Each row was made from one walk, in order. Every step used is in the known rows, and no mark comes twice. Write each row's walk.
Known rows:
kizun/zemo: -3 -20 -10 33 -4 -18 -20 12 11 -24 6 5 9 11 -33 -11 -32 -18 -36 8 -2 27
 -2 -14 29 13 -13 -9 -38 33 -4 19 -33
zitu/famo/kasen/nofa/gitok/kizun: -4 -7 -7 28 -20 -5 -4 -37 13 -33 4 -28 27 33 27 38 -9 17 -28 -4 17 22 73
 11 -21 10 -32 -2 10 14 13 -14 8
nefofil/kasen/famo/gitok/kizun: 10 6 0 32 -5 -33 -12 -33 9 -18 7 -13 17 25 24 18 -25 -1 -41 -24 6 -36 27
 7 -12 50 0 10 25 -19 12 36 20
gitok/nefofil/zitu/famo: -45 11 5 2 -27 -28 -29 -3 -22 -1 -18 -15 -1 -17 -17 20 -47 -9 -32 -29 -4
 3 -8 10 23 21 1 -7 24 12 16 -5 14
gagon/buvi: -5 13 -18 28 25 -39 -42 15 30 -6 5 4 6 3 -55 1 -16 0 -36 -22 -10 16 -1
 -7 23 30 -13 -4 -16 41 -10 20 3
gupag/gagon: -12 4 -26 2 26 -20 -11 32 44 19 30 -5 -2 18 7 22 -28 -19 -25 1 7 -7 30 3
 31 27 -1 -11 -8 27 0 24 6
kizun/zitu/famo/kasen/nofa: -7 -33 0 8 -9 -6 -14 -8 -2 2 14 -19 30 15 6 -13 -3 -7 -31 -23 21 22 20 9
 -2 -6 9 -15 14 32 -41 5 1
zitu/famo/gitok: -28 7 -10 35 -8 -26 -19 -4 -12 9 20 6 14 3 11 1 -23 10 -3 7 15 -30 1 3
 -2 46 4 -20 8 -9 -11 -18 22
kasen/famo/zitu: 6 -12 -11 35 -1 -42 -3 -12 3 -8 -18 -26 6 20 -33 5 -21 5 -83 -46 4 -6 -7
 -17 -5 47 -1 3 40 19 -16 36 6
gitok/nofa: -3 -4 -19 42 3 -21 -11 -5 31 -32 -16 12 16 35 -25 11 -22 -5 -45 -9 -19 3
 12 -6 13 -19 2 6 5 23 15 7 10
nefofil/kasen/nofa/zitu: -29 -26 1 4 -4 -33 7 1 23 -10 -18 -18 25 -2 -50 45 3 -19 -33 -16 -40 2
 54 -13 25 -26 4 8 31 1 3 49 -13
gitok/nefofil/zitu: -31 17 -9 8 -11 -35 -13 -5 30 -2 -23 -15 -11 4 -13 22 -52 -16 -65 -43
 -13 2 2 2 26 20 9 2 21 47 19 30 10
kasen/kizun/zemo: 16 -30 -14 24 -6 -14 -13 -6 8 -42 8 12 26 -8 -26 -6 -22 -15 -42 -12 8 30
 -26 21 4 16 -21 -1 -33 43 -17 4 -38
nefofil/zitu/famo: -43 2 7 -8 -21 -27 -30 -3 -30 -15 0 -2 14 -23 -32 20 -39 -14 -25 -8 6 3
 -12 1 28 20 0 -14 14 17 3 -8 11
gitok/nefofil/zitu/famo/kasen/nofa: -23 -10 0 1 -15 -19 -7 -26 1 18 -8 -34 11 7 22 11 -21 2 -58 -59 9 9 24
 21 -4 -3 5 -6 28 39 7 10 16
kezez/gupag/zemo: -13 8 -26 10 13 -16 10 -52 16 2 9 -27 0 -18 -39 28 -20 -48 -35 30 4 -6 5
 19 49 41 -3 -4 -3 43 -16 10 -25
nefofil/kasen/famo/gitok: -6 3 8 22 7 -45 -12 -9 -3 27 19 -6 7 26 30 6 -7 -6 -39 -26 23 -39 -1 -15
 14 56 9 1 17 -13 -4 35 19
gupag/kezez: -8 0 -27 70 12 -16 -12 48 26 -2 -9 -6 2 4 -31 21 -22 -32 -34 2 11 -9 30
 4 31 35 1 -10 12 37 14 19 -5
nefofil/kasen/famo: -7 -6 16 10 4 -52 -20 0 -13 11 11 -10 6 20 -23 21 -4 -20 -50 -39 12 -2 8
 -22 34 38 2 11 4 -8 2 45 13
nofa/gitok/nefofil: -32 23 -10 36 -9 -30 -9 5 41 8 -14 -17 -18 39 11 34 -21 3 -40 -14 2 17
 46 -17 19 28 -15 5 -3 18 19 0 5
gitok/nofa/kasen/kizun/zitu/famo: -8 -34 6 14 -34 7 -15 -4 -15 -51 -9 14 51 10 -6 12 1 -10 4 9 9 9 -31 25
 0 -5 -16 0 6 -7 -34 -19 -11
zitu/famo/gitok/kizun: -7 8 -17 44 -15 -11 -17 -29 2 -29 6 -5 25 6 10 9 -41 11 -6 5 -1 -26 29
 23 -23 44 -2 -10 19 -17 6 -14 24
famo/gitok/nofa: 3 4 -19 46 3 -16 -3 -16 38 -13 -5 14 22 40 24 1 -24 5 -34 -2 -9 -29 5 2
 -6 0 9 -1 15 14 7 3 14
buvi/gagon: -24 8 -12 56 18 -34 -15 -4 17 9 16 -11 -9 18 -14 4 -29 -21 -12 -15 -11
 17 26 -19 10 19 19 12 -5 19 15 47 35
kezez/gupag/gagon: -14 12 -23 0 24 -19 9 32 31 27 26 -26 9 -17 8 26 -23 -48 -26 28 -2 -12
 16 13 44 37 3 -2 -1 31 -12 17 9
kasen/famo: 10 -7 -4 23 10 -46 -11 -7 -4 -1 15 -23 -6 20 -31 19 -12 -8 -44 -33 9 7 8
 -29 19 37 -3 8 -3 39 -7 38 7
kasen/nofa/gitok/kizun/zemo: 17 -21 -7 37 -22 4 -9 -21 25 -71 -16 -28 29 36 2 22 -26 -3 -33 19 9 38
 44 -10 4 -18 -45 5 -26 33 11 9 -44
zitu/famo/kasen/kizun/zemo: 3 -30 -10 19 -18 -4 -14 -20 -19 -13 25 17 21 -18 2 -19 -14 -4 -34 -14 20
 33 -26 38 -12 33 -19 -15 -26 27 -23 -19 -25

Which walk is each row?
-8 -18 -3 2 -32 -5 -16 -29 -15 -5 0 0 10 -27 24 -10 -34 -6 -52 -38 12 27
 -39 49 -9 31 -16 -6 -6 39 -4 -11 -26 -> gitok/nefofil/zitu/famo/kasen/kizun/zemo
-21 -5 -1 20 -27 9 -18 -16 3 -14 24 -4 11 16 32 -1 -22 4 -14 17 16 28 36
 11 -10 46 -10 -15 10 5 -23 -21 5 -> nofa/gitok/kizun/zitu/famo/kasen
-27 -5 -12 35 -23 -17 2 -19 8 17 -25 -37 6 -3 12 23 -23 15 -8 -21 -29
 -28 34 4 -18 5 3 -1 43 -1 2 8 1 -> kasen/nofa/zitu/famo/gitok/nefofil
-48 25 12 20 -11 -40 -19 13 31 21 -18 -3 -5 36 17 33 -11 -15 -48 -19 4 9
 39 -10 35 26 -8 8 4 -29 29 13 12 -> nofa/gitok/nefofil/kasen
2 -11 -26 20 14 -26 7 -21 31 4 31 18 13 1 6 4 -4 2 -64 -46 11 13 4 40
 -20 44 6 -4 -3 47 -15 -1 14 -> famo/kasen/kizun
-11 -21 -6 17 -1 -22 -7 -17 -5 11 15 -22 21 17 1 3 2 4 -39 -35 15 15 37
 8 -7 3 0 -15 7 29 -10 3 15 -> zitu/famo/kasen/nofa
-5 -18 9 4 -42 16 -14 -40 -10 -48 -6 -28 29 11 33 14 -33 3 -36 12 21 38
 28 10 -6 -2 -44 -6 -9 32 16 -5 -35 -> nefofil/zitu/famo/kasen/nofa/gitok/kizun/zemo
-20 -12 -21 31 -11 -19 7 -10 31 -32 -24 6 9 2 -50 35 -21 -2 -25 5 -61 2
 33 -14 13 -21 1 5 25 21 10 24 -9 -> gitok/nofa/zitu
5 -5 -17 31 -8 -7 10 -37 46 -33 1 -28 22 48 28 36 -10 13 -52 -12 13 23
 82 7 -20 9 -27 4 4 34 15 8 6 -> famo/kasen/nofa/gitok/kizun
1 -18 -13 32 -4 -15 13 -18 33 -44 -8 15 40 39 -1 43 15 -2 -37 -16 -5 1
 -2 29 -3 -2 -24 12 -8 21 7 10 1 -> gitok/nofa/kasen/kizun
-42 11 -15 40 -25 -23 -5 -10 4 25 -11 -15 -13 -14 8 18 -33 13 -1 -9 -34
 -29 22 3 -10 42 8 -9 36 -13 4 -1 8 -> nofa/zitu/famo/gitok/nefofil
-5 -16 -20 34 -24 -3 5 -40 5 -43 -11 -28 34 -8 -4 31 -28 13 3 5 -29 -28
 54 17 -36 5 -10 0 41 -7 3 7 3 -> kasen/nofa/zitu/famo/gitok/kizun
-10 -23 -16 15 -19 -7 9 -37 -4 -12 7 18 24 -27 -6 20 -1 10 -27 -23 -25
 10 3 47 -33 12 -6 -3 28 17 -8 -19 1 -> gitok/nofa/zitu/famo/kasen/kizun
-13 -14 -17 21 1 -28 12 -6 31 -30 12 7 29 26 -17 45 14 -5 -36 -19 7 1 5
 21 6 32 -19 3 -19 24 -3 16 1 -> nofa/kasen/kizun
-45 3 -3 -5 -14 -26 -18 -16 -17 22 25 2 3 -11 7 2 -28 -2 -45 -21 11 11 5
 14 10 46 6 -23 14 26 5 -5 23 -> nefofil/zitu/famo/kasen
-18 -18 -3 17 -25 0 -7 -6 -5 -13 20 11 42 8 37 5 2 -1 14 18 28 -28 -28
 22 -10 47 -5 -16 8 -9 -46 -14 -2 -> nofa/kasen/kizun/zitu/famo/gitok
-1 24 -21 2 39 -24 -24 37 32 25 26 -22 10 -28 -12 16 -17 -31 -26 15 -6
 -2 -3 17 41 43 -16 -1 -8 44 -21 19 1 -> kezez/gupag/gagon/buvi
-21 -8 2 19 -25 -2 -10 -6 16 13 -12 -37 1 37 47 9 -8 5 -27 -20 23 29 38
 -3 -5 4 -11 -3 21 18 -18 -11 -4 -> kizun/zitu/famo/kasen/nofa/gitok/nefofil
-22 -21 -16 8 -14 -17 8 -26 -9 3 25 13 15 -38 -16 23 0 7 -26 -25 -16 13
 10 41 -25 44 0 -9 18 22 -18 -15 4 -> nofa/zitu/famo/kasen/kizun
-31 -13 -4 19 -12 -30 14 -12 34 17 -27 -27 14 7 2 35 -6 -4 -31 -31 -43
 -27 51 -1 0 -13 10 10 45 -14 10 47 -5 -> famo/gitok/nefofil/kasen/nofa/zitu
-7 -27 0 7 -19 -6 -26 3 -20 -38 4 10 39 -26 -29 -5 -18 -20 -5 -6 16 19
 -36 24 0 19 2 -10 11 12 -55 -26 -9 -> kasen/kizun/zitu/famo
-21 1 -8 -1 -20 -23 -7 -32 -6 12 5 2 9 -29 24 10 -26 2 -56 -60 9 7 -20
 57 -20 45 5 -4 24 34 -2 -18 17 -> gitok/nefofil/zitu/famo/kasen/kizun
-9 2 -8 42 -12 -12 -16 -17 -1 -12 -6 12 28 22 23 0 -22 8 -9 8 -2 -28 -4
 9 -9 2 2 -10 18 -11 6 -22 21 -> zitu/famo/gitok/nofa
4 -14 -12 34 -10 -20 12 -29 14 -11 -9 -12 4 12 -3 29 -14 13 -16 2 -44
 -27 19 -22 -10 8 1 11 40 20 2 34 -9 -> kasen/famo/gitok/nofa/zitu
6 -40 -10 20 -31 10 0 -32 -18 -29 -1 15 25 -29 -3 -1 -12 2 -21 3 -26 31
 -18 38 -20 0 -21 -4 -2 24 -8 -17 -40 -> gitok/nofa/zitu/famo/kasen/kizun/zemo
-11 -14 -11 23 -19 3 -21 -20 -3 -16 24 2 15 3 6 -19 -29 -4 -23 -3 4 17
 24 24 -13 42 10 -16 15 7 -28 -5 11 -> gitok/kizun/zitu/famo/kasen
-32 -2 -10 22 -4 -23 -16 -8 -11 28 33 6 0 5 0 -5 -10 6 -33 -17 9 14 21 8
 1 51 6 -22 -1 10 -5 -10 27 -> zitu/famo/kasen
5 -35 -12 33 -37 13 -3 -34 -7 -53 -17 -27 35 -9 -2 9 -36 9 4 27 -25 -4
 30 10 -23 -6 -25 -5 11 3 -1 10 -41 -> kasen/nofa/zitu/famo/gitok/kizun/zemo
-18 10 -9 18 -25 -10 -18 -36 -3 -38 -2 -5 26 -9 17 15 -56 4 -19 2 1 -32
 10 23 -18 38 -5 -10 30 -1 12 -9 20 -> nefofil/zitu/famo/gitok/kizun
